Each row comes from the steps of one path. Every step used is in the known rows, and no mark comes twice. Write the path behind each row, first mark first.
Known rows:
P-G-X: [ -3  17  -3   1   6   9   1   4  31  -8  14  -5  31   0 -11   3  20   3
   1  31   5 -15  26  41]
U-M-X-T-W-G: [ -8 -10  -9   4  -4 -25  -5  26  -9 -12 -19   0 -39  -2 -45 -22 -40 -19
 -15   4  11  29 -15 -44]
X-G: [  1   0   7  -4   9  -4 -13   1   8 -10  -9 -12  -1   3 -18  22 -10 -10
  -4  14  -9   0   4 -12]
V-W-G-X-T: [-15 -14   9  20  17  24   8   5 -36 -56 -19 -11  17  -3 -59  -7 -31  -1
  -7  16  25   8 -11  -9]
V-W-M-X-T: [-39 -39   5 -18  -1 -21   4  -5 -89 -25  -7  -6  16  21 -37  -1 -24 -23
 -27  -4  -8   4 -21 -30]
G-X-V-W-T: [-35  -5   5   9  -2  35  11 -11 -68 -58  -5 -12  21  -1 -49  -5 -22   0
  -8  21  21  -5  -6  14]
M-U: [ -6  28  -1  -3 -12 -16   0  17  14   7   6 -12 -22   5  16  33 -11 -18
  11  13   2   3   7   1]
U-M-X: [-11  17 -12 -13 -25 -39  -3  29  24  35   6  -5 -30  18   9   5 -11 -15
  -4  20  -6   9  16 -18]
U-M-W-T: [-24  14   6   6 -20 -17  -5  15  -9  22  -1  -6 -26  14   0   1 -17 -21
   7  11 -11  15  11 -20]
T-W-V: [-10   1   5   4   1  12  -8   1 -44 -22  -4 -11 -20 -11 -52  -3  -9 -18
 -10  -2  16  -2 -11  -5]
U-M-W-G-X-V: [-14  15  -4   2 -15  -1  -4  24  26 -13  -8   3  -7   5 -19  -5 -21  14
   1  23  21  18  12 -14]
P-G-X-T-W-M: [-17 -20   4  -1  23  11   4 -13 -39 -48 -10   2  34 -13 -58  -8  -5  -8
 -22  -2  -4 -13 -10  31]
M-W: [-15   2   5  -7 -12 -19  -1  16   8  19  14  -2  -5  15   0  10  -2 -15
  -6   9 -10   8  18 -28]
U-M-W-T-X: [-33  14   4  12 -20 -11 -13  18 -11   8 -14   4 -35   6 -15 -15 -28 -21
  10  -4  -4  12   2 -22]
P-G-X-T: [ -4   1  -9  10  14  11   9  -2   2 -29   2   3  34  -4 -23   0   4  -7
  -7  30   2 -13  16  28]
W-T-X-V: [-29   2   2   4  -2  18 -16 -11 -58 -43  -8   6 -10  -5 -44 -12 -22 -13
  -1   6  15  -7 -11   0]
G-X-V-W: [-23   3  -3   1  -6  20  19   2 -33 -47   0 -11  21   1 -34   4 -17   2
 -17  23  19  -6   1  10]
G-X-T-W: [-13 -13  -2  15   8  13  13  11 -13 -38 -14   1  -4 -18 -57  -4 -28  -8
 -19   2   2  -1  -1  -3]
G-X-V: [-13   8  -6  -5  -6  14   3   4   0 -28   4  -1  12  -1 -25  11  -7   8
 -10  25  12 -10  15  15]
G-X: [ -9  11   2   2  -2   7  -1  14  24  -4   5  -6   6   1 -20  13  -2   5
   0  17   3  -9  22  17]
G-X-T-W-V: [-17 -18  -1  17   8  29   4   0 -50 -53 -21   0  -6 -22 -75 -10 -26  -8
 -15  -2  20  -7 -11   1]
V-W: [-14   8   8   2  -2  -2  10   5 -33 -13   6 -20   3  10 -17   9 -11 -20
 -10  15   3   2  -2  -6]
U-M: [ -1  34  -2   2 -15 -22   0  19  19  20   1 -12 -28   9   6  17 -14 -17
   1  20  -8   3  11   2]
P-G-X-M-W-T: [-22 -18   7   0  16   9 -11  -5 -13 -16  22  12  37   5 -23  -2  22  14
   0   6  -5 -19  13  23]

Which path is each row?
[-11  -3   5  -2  12  -5 -17   5 -16 -17   8  12 -11   1 -31   8  -8  -1
  -8 -13  -3 -23  -9   2] | T-X-M
[ -3   0   7   6  19   7 -11  22  13 -39  -2   0 -16 -19 -46  16 -18  21
   3 -13  25  -4 -16   9] | T-W-G-X-M-U
[ -8 -16  -2 -19  -3 -22 -17  11  13   5  -4  -5  -4  12 -14   9  -6  -8
  -8  13  -8   7   8 -33] | M-X-G
[-13   2  13  11   9  21  -1  11 -10 -36  -6 -19  14   2 -47  -4 -15   9
   0  16  28   5   0   4] | V-W-G-X
[-17 -16   5  -7   3  -7  -3  16  16  -1  17  12  13   9 -17  15   4  18
 -10  -4 -10 -15  15  -5] | G-X-M-W
[-13   2   0  17  -5  -6   0  26  21 -10 -21   5 -11   5 -26  -7 -32   1
   3  14   8  20   8 -27] | U-M-W-G-X-T
[-12 -17  -1  11   7  14  -1  -6 -73 -43 -15  -3 -18 -15 -64  -7 -27 -27
 -18  -4  13   1 -21 -17] | X-T-W-V
[-16 -19   7  -9   2  -5 -17   0 -45  -6  16   8  -2  12 -24  13   5  -1
  -9 -10   1 -13  -4 -19] | X-M-W-V
[ -6  -8 -10  14  16  15  14   1  -6 -42  -4   3  22 -19 -48 -13  -6 -11
 -19  14   3  -6   3  21] | P-G-X-T-W
[-12   2   5  -1   6  13   0  -4 -55 -51  -1 -16  10   6 -40  -3 -21  -6
 -12  23  31  12 -18 -16] | X-V-W-G
[-20 -21   6  -4   3  11 -12   6 -21 -15  10  11  10   4 -35   9   6  17
  -5  -9   7 -20   6  -1] | G-X-M-W-V
[-27   0  15  10   2  11   0  -6 -67 -24   1 -21   2   7 -32   0 -17 -22
  -2  13   5   2  -9  -2] | V-W-T
[-15  -8 -16   0 -15 -33  11  25 -11   1 -12   2 -39   0 -29 -11 -35 -28
 -23   3  -8  18  -8 -38] | U-M-X-T-W
[-20   1   3   5   6  19  -9  -3 -57 -64 -14  -6   0  -2 -55 -19 -32  -7
  -9   8  38   8 -26 -17] | T-X-V-W-G
[-21  -8   6  -4   5 -14   5   0 -56 -33 -17  -4 -19  -8 -33  22 -36 -28
 -11 -20  -6   5 -29 -11] | X-T-W-M-U
[-30 -14  16  15  14  22 -13 -11 -62 -54 -30 -14  -2  -4 -56 -11 -35 -19
   2  -4   8   3 -26 -15] | V-W-T-X-G
[ -8  -2   1   3   9  25  -5   7  -6 -54 -10  -3   1 -19 -68 -13 -21  14
 -12  12  33   6  -6   1] | T-W-G-X-V
[-12 -32  -4  -2   8 -13  -9  16 -27 -27  -9   3 -18  -5 -61 -22 -29 -14
 -19   1  15  22 -16 -48] | M-X-T-W-G
[-20  -8  14   9  13  16 -28  -9 -28 -35 -27  -3 -10  -7 -49  -5 -25 -13
   9  -3   2  -3 -12  -9] | W-T-X-G
[-11   1  11   7  16  11  -1  15 -13 -44  -1 -10   4  -2 -28  22 -19  17
   7   0  29  -5 -17  11] | V-W-G-X-M-U
[ -1   8   8   1  16   4 -17  19  21 -25   4   1  -5  -3 -21  28  -9  24
  15   1  22 -10  -4  18] | W-G-X-M-U
[-29  12  -3 -13   0  12  15 -13 -50 -56   0 -12  43   3 -10  17  -3  -2
  -6  16  19 -11 -13  46] | P-G-X-V-W-M-U
[-27  -3   2 -13   9  18  10 -22 -61 -57   4 -10  59   6 -35   0   5   3
 -20  19  13 -17  -8  44] | P-G-X-V-W-M
[-26 -19   6  -3   2   2 -24   3 -47 -19   4  17 -12   3 -38  -4  -5  -2
  -5 -24   8 -16 -13 -21] | T-X-M-W-V
[-10 -12  -8  16  17  32   5 -10 -44 -56 -11   2  20 -23 -65 -20  -4 -11
 -16  11  22 -12  -7  25] | P-G-X-T-W-V
[-15  19  -1   1 -25 -14  -6  16 -13  19  -3  -6 -28  12  -3   4 -10 -19
   3   9   3   9   8 -20] | U-M-W-V
[-30 -18  -2 -39 -11 -24 -14  -6 -49  -9   8   3  11  21 -23   6  -4  -5
 -20   7  -2  -4  -4 -14] | W-M-X-V
[-24 -23  15  -4   7  -8 -14  -1 -41  -3  18   8   1  14 -22  10  -1  -2
  -4  -7 -14  -8  -1 -19] | X-M-W-T
[-28 -24   6 -29  -4 -27 -13   7 -34   1   3  -3  -8   7 -41  -4  -7 -13
 -23 -16  -9   2 -10 -20] | T-W-M-X
[-37   0  -9  -6 -25 -11   7   5 -68 -19  -4 -11 -15  17 -18 -13 -30 -20
 -12  23  11  15 -11 -21] | U-M-X-V-W-T
[ -1  16  -8  -3  13  -1   0   8  27 -16  21   4  20  -2   7  30  17  12
   7  12   5 -26   9  48] | P-G-X-M-U
[ -8   5  14   6   9   6  -4   7 -30 -27  -1 -22   3   8 -35   0 -16 -10
  -3  16  21  12 -11 -14] | V-W-G
[ -7  10   0  -2   3  -3  -1  17  20 -13  11   3  -5  -2  -3  39  -6  14
   7   0   3 -21   5  24] | G-X-M-U
